What can hang from each mark:
q20: q739 q845
q739: q4 q20 q563 q791 q845
q563: q739 q791
q845: q4 q20 q313 q739
q791: q313 q563 q739
q313: q4 q739 q791 q845
q4: q313 q739 q791 q845

Every row comes from one small tree of marks. The marks that hang from a mark follow it in brackets, in the order of their numbers. Every link used is in the known rows. Which tree was each row made from?
(in the rows, 128 means zero)
Known rows:
q739(q4 q563 q791(q313) q845): [116 142 115 155 145 157 136 127 122 100  73 132 138 120 187  62 152 121
 145 153 147 165  93 168 147 209  92 104  99 130 101 111 146 212 119 152
  58 182 132]
q20(q845(q313(q739(q563 q791)))): [122 119 103 135 118 140 118 112 147 130  87 132  99 177 207 104 168 105
 153 153 147 163 107 193 155 183  79  94 100 124 124  92 154 160 114 142
  77 215 145]
q313(q4(q845(q20))): [123 134 114 103 145 160 124 138 181 108 140 132 124 195 159  91 145  92
  83 119 158 137 134 159 191 167 138 167 141 139 154 121 136 158 142 140
 122 153 154]
q845(q313(q791)): [128 123 129 134  97 140 111 109 130 102 133  91 130 160 181  75 153  85
  89 145 140 187 122 172 149 168 124 158 119 143  88 147 151 143 109 129
 135 147 132]
q20(q845(q739(q4 q563 q791))): [ 99 154 140 128 135 164 156 143 156 123  69 123 107 136 173  68 166  94
 156 131 169 152  77 182 117 222  71  77 127 132 128  89 151 184 107 167
  83 197 139]
q313(q4(q791(q739)) q845): [108 138 122 116 122 188  96 127 173 101 152 110 117 140 151 108 136  86
 119 140 122 167 134 184 125 192 127 137 113 132 134 142 159 150 127 149
 137 161 169]
q4(q739 q845(q20 q313)): [116 125 113 104 108 123 120 157 160  97 128 115 131 197 175  86 158  92
  73 116 164 161 139 184 210 168 141 143 138 122 165 120 130 147 111 122
 119 156 131]
q791(q563 q739(q845(q20))): [111 154 130 127 153 184 107 136 169 126 130 105 128 165 182  99 139  80
  87 146 119 178 140 185 137 196 128 149 152 145 168 120 150 120 107 160
  65 158 172]
q4(q313(q845) q791(q563(q739))): [119 170 153 117  89 199 116 133 156 118 133  97 161 169 164 117 174  95
  99 137 139 168 118 169 142 190 137 127 125 157 117 147 155 126  75 121
 149 150 153]
q4(q313): [120 142 154 129 123 176 132 108 167 115 126 101 144 173 158  96 156  87
  99 130 142 165 124 166 155 173 112 171 125 165 122 163 144 150 106 132
 132 153 142]
q20(q739(q4 q563)): [112 150 131 130 124 169 140 130 127  90 109 114 123 138 174  47 162  94
 116 145 174 154  88 178 140 189  93  89 137 129 125 133 152 196 119 138
 108 168 136]
q845(q739): [ 96 145 144 121 135 162 134 110 172 118 134 104 122 159 156  82 168  75
 101 137 142 180 112 191 116 196 112 155 139 156 119 142 140 151 111 146
 112 158 162]
q313(q4(q739) q845(q20)): [116 147 122 100 110 152 110 139 175  80 142 131 100 179 150  74 159  79
  86 110 144 147 123 191 183 198 132 129 111 123 147 130 144 146 127 132
 152 161 152]
q313(q739(q20 q563) q845(q4)): [122 174 123 150 135 192 115  80 192 124  82 136 102 183 178  64 196  97
 128 124 149 185 111 185 133 213 104  67 136 162  96  99 131 165 114 157
 143 192 147]
q739(q4(q791) q20(q845(q313))): [120 159 146 114  73 143 120 155 160 133 110 110 134 143 165  91 151  97
 136 139 147 180 127 191 164 192  89  87  94 106 138 122 158 178 110 144
 108 160 112]
q4(q313(q845) q739(q563) q791): [108 152 141 128 104 187 134 128 151 102 114 109 141 149 160  82 171  98
 148 114 157 156  99 178 141 207 122 101 113 138 126 142 139 159 102 131
 168 189 130]
q4(q845(q739)): [100 135 128 118 150 168 136 122 177 111 127 104 147 179 160  92 168  88
  89 129 159 178 120 169 142 182 133 155 164 159 134 133 131 151 114 142
 112 163 161]
q845(q313(q791) q739): [111 124 133 141 105 145 129 114 152 109 126  94 117 164 174  78 162  66
  92 135 133 195 105 188 125 191 123 149 136 149  93 127 136 139 100 134
 131 160 142]
q845(q4 q313): [111 147 151 119 122 139 112 103 172 114 122 100 106 171 162  79 163  71
  86 131 144 176 139 180 154 172 119 147 118 151 112 124 137 172 116 126
 125 140 151]
q4(q845): [119 131 124 109 142 160 120 114 153 107 132 105 159 176 169  89 158 103
  88 138 166 170 134 157 167 160 134 165 147 152 130 153 141 154 124 135
 116 150 152]
q845(q313(q4(q791)) q739(q20)): [104 144 123 124 106 142 129 150 200 126 138 123 108 153 148 115 148  81
 132 138 117 165 120 202 128 195 115 140 104 118 129  99 128 182 120 150
 129 168 148]
q563(q739): [116 153 135 100 106 154 120 118 141 118 147 106 140 148 182  88 176 110
  83 149 161 168 116 177 150 169 121 159 130 143 120 156 148 154 101 136
 114 143 159]
q791(q313 q563): [104 141 136 130 110 154 109 105 141  87 139 104 135 156 167  91 143 100
  90 159 121 172 131 176 124 184 117 153 117 160  87 132 140 148 113 129
 110 127 156]
q4(q313 q845(q20 q739)): [111 144 134 128 143 191 160 140 209 125 112 118 137 217 156 100 162  72
  89 100 157 158 115 168 172 189 126 151 175 168 156 118 116 131  99 139
 123 171 137]
q739(q791(q313 q563)): [108 133 128 139 112 135 112 113 143  93 111 120 126 147 169  96 134 114
 118 167 121 161 123 178 122 189 109 152 101 154  89 113 150 152 103 142
  94 142 153]
q739(q563 q845(q20)): [119 155 120 124 153 172 137 120 155 130 115 126 123 162 190  64 169  92
 117 130 156 162 113 173 157 200 107 127 135 131 141 127 136 162 130 155
  81 189 150]
q20(q739(q845(q4(q791)))): [ 99 149 159 120 136 162 129 117 169 125 131 102 125 143 167  68 172  83
 124 155 139 170 100 184 137 189 141 116 119 136 155 120 145 184 120 124
  80 185 167]
q4(q313 q845(q739(q563 q791))): [109 132 119 148 164 187 166 133 186 124  70 126 139 182 173 102 161 101
 144 115 168 146  88 157 137 189 109 135 157 164 128  97 120 166  94 159
 109 200 139]
q791(q563 q739): [102 148 140 124 134 176  98 120 154 105 138  94 129 148 170 105 131  89
  90 156 125 178 142 179 106 181 122 161 146 159 129 137 158 124 102 155
 108 134 173]
q739(q20 q845(q4(q313))): [120 168 162 142 149 196 137 110 215 141  91 111 144 175 168  90 170  85
 111 117 134 181 123 161 161 190 119 144 129 166 134 119 124 175 106 147
 103 171 145]
q791(q313(q845)): [112 139 117 132 102 171 107  92 153  78 133 110 136 164 164  74 165  94
  91 141 132 191 129 177 154 193 106 123 115 147  80 157 137 152 118 123
 120 144 143]
q739(q20(q845) q563(q791(q313))): [106 142 104 129  89 149 139 119 156 113  73 149 138 152 208  85 155 134
 140 147 146 160 102 171 139 187  83  91 114 142 101  83 126 172 111 162
  79 168 136]
q563(q739(q4 q20 q845) q791): [124 169 127 121 112 155 127 155 140 134  77 132 178 141 199  82 174 128
  85 153 152 181 107 169 175 181 128 132 124 142 144 128 156 187  84 157
  61 149 149]
q845(q4 q313 q739): [ 93 148 153 125 131 148 127 110 194 117 116  98  97 175 155  78 173  54
  88 122 138 183 123 193 130 194 120 137 136 155 118 103 127 166 106 132
 120 155 156]
q739(q791(q313 q563) q845): [108 132 122 142 137 147 111 117 145 102 108 117 145 145 182 101 144 110
 119 171 109 176 121 170 137 193 121 152 100 146 106 113 146 162 110 141
  51 162 164]
q4(q739 q845): [110 130 129 103 130 144 119 134 146  92 132 101 156 167 165  83 161 110
  89 132 169 164 126 167 171 163 147 158 139 141 149 147 139 159 119 131
 126 157 151]
q4(q791 q845): [118 136 134 109 126 156 121 124 146 122 143 104 158 158 160  96 152 110
 117 144 161 164 129 163 151 171 142 155 128 146 137 150 149 160 123 137
 126 159 149]
q4(q739(q20 q791 q845(q313))): [120 132 108 134 119 115 117 151 168 121  90 123 139 149 187 100 162 112
 128 149 128 183 124 197 179 181 119 138  93 105 149 111 138 181 100 148
  66 187 138]
q4(q313(q791) q739): [121 130 156 134  99 163 133 120 140  95 123  90 144 157 168  75 151  97
 101 126 146 164  94 168 147 179 140 160 125 161 116 148 146 137  95 130
 168 160 127]
q791(q563(q739(q4(q845)))): [119 164 141 104 124 172 115 157 125 103 120  99 174 163 178  92 167 117
  61 142 174 162 123 148 166 171 146 137 158 153 132 136 157 159  93 132
 117 124 153]
q563(q739(q4 q845) q791): [116 154 139 115 123 153 123 145 115 123  93 118 174 143 195  76 175 118
  74 154 157 177 103 168 174 173 139 146 124 148 147 144 170 182  91 138
  61 147 165]
q845(q313(q4 q739)): [123 117 112 130 125 142  97 107 160 103 145 119 106 189 168 113 156  82
  90 149 117 166 134 191 171 163 122 164  99 135 125 128 154 166 139 118
 122 168 168]

Which tree is each row?
[128 124 128 143 144 191 126 103 171 119 114 113 159 217 171 115 167 102
  95 131 148 173 125 160 180 161 136 162 145 178 140 146 142 141 113 121
 126 178 150] | q4(q313(q739) q845)
[125 153 119 113 128 147 130 141 157 147 112 134 130 159 198  87 175 112
 105 150 151 160 109 185 176 188 118 145 121 126 156 119 146 155  93 151
  51 180 157] | q563(q739(q791 q845(q20)))
[105 138 134 114 125 167 106 133 166 113 160 108 113 124 154 113 120  94
 126 153 123 153 130 185 113 181 129 163 107 136 146 132 160 164 129 155
 127 157 171] | q313(q4(q791(q739)))
[117 171 121 147 130 189 124 140 158 118  90 120 124 121 178  71 141 113
 129 133 155 174 117 179 115 202  83  92 145 138 123 119 146 182 105 186
 112 158 130] | q791(q739(q4 q20 q563))
[130 156 112 143 112 180  97  89 177 118 114 130 127 191 173  91 183 101
 104 140 130 202 130 193 153 197 109 108 124 151 110 145 149 139 110 147
 127 178 147] | q313(q739(q20) q845)
[112 133 113 123 114 170 105 101 168  68 144 124 125 165 156  86 154  90
  91 135 122 169 127 170 160 187 112 136 102 141  87 138 137 167 142 121
 129 145 158] | q791(q313(q4 q845))
[124 174 125 144 152 181 135 132 148 128  84 120 152 132 182  60 168 111
 129 135 159 178 108 167 150 203  95 100 128 126 124 129 143 202 121 168
  86 178 134] | q739(q4 q20 q563 q845)
[102 152 180 118 123 163 132 116 182 104 112 100 122 168 151  77 163  85
  98 110 150 154 113 175 152 186 135 149 123 171 139 127 133 164  98 125
 154 156 145] | q845(q4(q313 q739))
[131 132 102 137 104 146 105 129 167 136 120 122 144 192 180 121 162 115
 124 152 137 187 140 188 173 170 135 126 118 133 138 119 140 159 111 135
 118 182 136] | q4(q791 q845(q313(q739(q20))))
[106 127 120 127 153 151 138 130 174 119 100 121 137 172 164  96 162  98
 118 138 155 165 110 174 139 185 125 154 147 154 134 115 139 158 104 153
  90 177 154] | q4(q845(q739(q791)))
[128 160 125 137 133 152 118 156 158 115  68 127 159 162 165  93 141 126
 114 142 156 159 126 156 157 185 122 125 136 148 129 106 156 174  92 170
 100 144 130] | q739(q4(q845) q20 q791(q563))
[102 150 147 121 119 171  99 131 145 122 146  91 130 128 164 112 124  98
 122 161 120 171 136 186  88 189 131 153 128 154 138 133 164 132  99 158
 119 144 169] | q4(q791(q563 q739))
[123 151 132 119 117 154 114 150 129 117 121  97 160 148 190  84 181  93
  70 147 151 191 122 177 192 170 122 133 119 116 139 150 153 189 104 120
  71 151 146] | q563(q739(q4 q845(q313)))
[127 140 135 146 111 174 133 113 200 147  78 139 126 195 182 126 164 113
 154 141 132 165 109 185 163 190  82 117 106 152 140 104 150 143  93 155
  90 206 132] | q4(q313(q739(q20(q845) q791)))
[122 137  93 155  86 159 101  92 164 100  83 152 135 194 188  92 169 120
 101 155 113 200 121 192 158 194 116 107 109 168  88 116 143 146 102 139
 100 160 147] | q563(q791(q313(q739(q20) q845)))
[ 97 162 154 129 138 146 146 124 209 139  89 135  70 174 154  65 163  72
 119 120 144 153 100 202 125 222 110 127 136 161 138  75 132 152  94 163
 101 173 150] | q845(q4 q20 q739(q791))
[111 152 101 149  99 190 103 108 189  89 117 119 131 152 176  94 146 103
 102 142 116 205 141 191 135 201  94 103 132 143  93 130 126 141 101 159
 105 146 139] | q791(q313(q845) q739(q20))
[114 137 114 107 135 172 117 157 184 119 151 128 119 164 160 112 118 100
 113 130 141 141 139 175 156 179 143 152 141 133 178 110 142 148 129 158
 120 160 159] | q313(q4(q791(q739) q845(q20)))
[128 167 124 146 125 153 135 138 147 126  63 141 122 127 176  62 152 127
 155 140 167 155  97 175 129 206  77  99 111 132 108 110 150 200 101 183
 106 172 114] | q739(q4 q20 q563 q791)
[108 148 158 116 106 134 113 115 164 126 130  99 107 154 156  83 156  79
 118 137 140 173 132 188 139 182 130 139 101 142 118 120 144 174 114 124
 134 151 145] | q845(q4(q791) q313)
[108 161 145 129 174 177 132  97 162 128 105 108 124 148 182  58 178  88
 121 130 157 171 108 163 132 194 123 125 131 153 122 115 131 191 131 149
  94 183 168] | q739(q563 q845(q4))
[130 122 123 141 125 150 113 112 131 111 128  92 147 157 194  79 161  81
  89 148 129 202 121 167 165 172 135 159 117 135 104 147 148 152 117 128
  95 169 145] | q739(q845(q313(q791)))
[120 159 137 130  96 185 124 126 192  98 105 115 150 179 158  91 174  96
 105 111 142 180 120 181 173 196 116 118 122 144 128 146 133 145  90 139
 155 165 123] | q4(q313(q845) q739(q20))
[107 152 119 128 142 171 139 131 198 124 113 118 150 178 163  96 170  98
 101 126 156 182 124 175 142 188 122 139 164 153 132 121 120 159 106 162
 109 164 149] | q4(q845(q739(q20)))
[107 133 136 127 139 150 121 116 178 108 119  98 120 172 182  75 179  65
  86 145 135 186 119 184 176 168 129 123 126 127 147 114 134 185 118 109
  63 173 162] | q20(q739(q845(q4 q313)))
[104 154 159 104  85 113 121 146 172 123 132 113  83 163 156  68 156  78
 111 119 147 154 124 211 159 201 138 120 104 124 159  95 136 163 104 125
 143 156 132] | q845(q4(q739 q791) q20 q313)
[101 120 100 137  99 142 141 113 128  79  97 140 129 150 199  68 151 119
 117 163 146 154  85 180 134 174 104 108 127 150 103 100 133 181 108 132
  76 163 153] | q20(q739(q563(q791(q313))))
[109 173 147 124 113 188 106 151 170 117  99 104 135 143 172 102 132  98
 107 140 136 178 134 180 126 200  92  96 141 138 146 108 162 143  97 173
  92 143 143] | q791(q563 q739(q4 q20(q845)))
[109 147 150 104 121 150 106 133 146 109 156 107 124 141 146 108 134  95
 121 154 122 142 127 174 116 184 143 171 101 140 126 128 162 159 132 139
 141 143 175] | q313(q4(q791(q563)))
[133 115 119 150  99 144 101  93 129 113 129 100 117 182 190  85 162  87
  93 152 125 196 116 188 150 173 128 146 117 153  93 138 157 134 110 122
 131 168 143] | q845(q313(q739 q791))
[108 139 128 102 118 156 103 125 162  72 145 113 125 159 149  83 162  87
  92 125 141 157 122 179 166 186 136 143 106 128 130 144 150 162 132 126
 152 158 163] | q313(q4(q739) q845)
[128 149 119 137 143 150 124 123 173 142  93 130 146 145 181  95 161 115
 137 156 132 183 119 177 153 187 107 149 104 131 131 129 145 174 108 171
  60 183 148] | q739(q20 q791 q845)
[116 152 139 120 105 156 135 143 152 101 121 124 109 165 162  51 158  79
  85 135 160 154 104 192 172 195 101 105 138 126 154 135 156 164 107 131
 101 152 128] | q845(q20(q739(q4)))
[106 155 155 128 127 168 119 151 126 107 125  96 153 131 161  79 155  86
 113 169 132 171 102 180 138 200 137 108 117 123 159 134 172 177 111 125
  73 165 159] | q20(q739(q4(q791(q563)) q845))
[118 131 115 140 131 150 120  96 125 122  92 137 127 175 196  84 165 119
 124 155 147 163 100 180 130 179 119 137 125 172 116 121 160 158 113 149
 102 181 166] | q313(q739(q563(q791)))
[112 143 137 129 140 168 126 132 139  98 119 103 151 146 172  62 167  82
  92 155 147 178  98 175 169 186 116 117 129 124 152 151 158 187 121 125
  64 170 154] | q20(q739(q4 q845))
[106 147 112 145 103 170 114 115 181 103 126 118 128 139 180  99 131 116
 110 151 117 193 137 193 125 185  93 132 130 147 105 121 126 155 104 163
  95 143 139] | q791(q313 q739(q20))
[124 141 132 125 119 178  96 108 143  76 135 103 130 168 161  82 151  78
  85 137 125 166 116 153 131 190 147 147 123 155  79 134 158 129 124 135
 166 144 165] | q313(q4 q791(q563) q845)
[112 134 142 119 139 152 106 137 130  84 138  96 144 142 174  82 145  92
  94 148 120 157 102 163 139 185 173 169 111 137 131 117 156 151 128 134
 127 164 176] | q313(q4(q739(q845)) q791(q563))
[ 95 157 158 110 123 172 136 132 164 115 112 100 126 155 156  71 170  72
 105 129 156 175 103 185 136 212  92 104 133 139 138 128 156 163 113 141
  99 164 144] | q20(q845(q739(q4)))
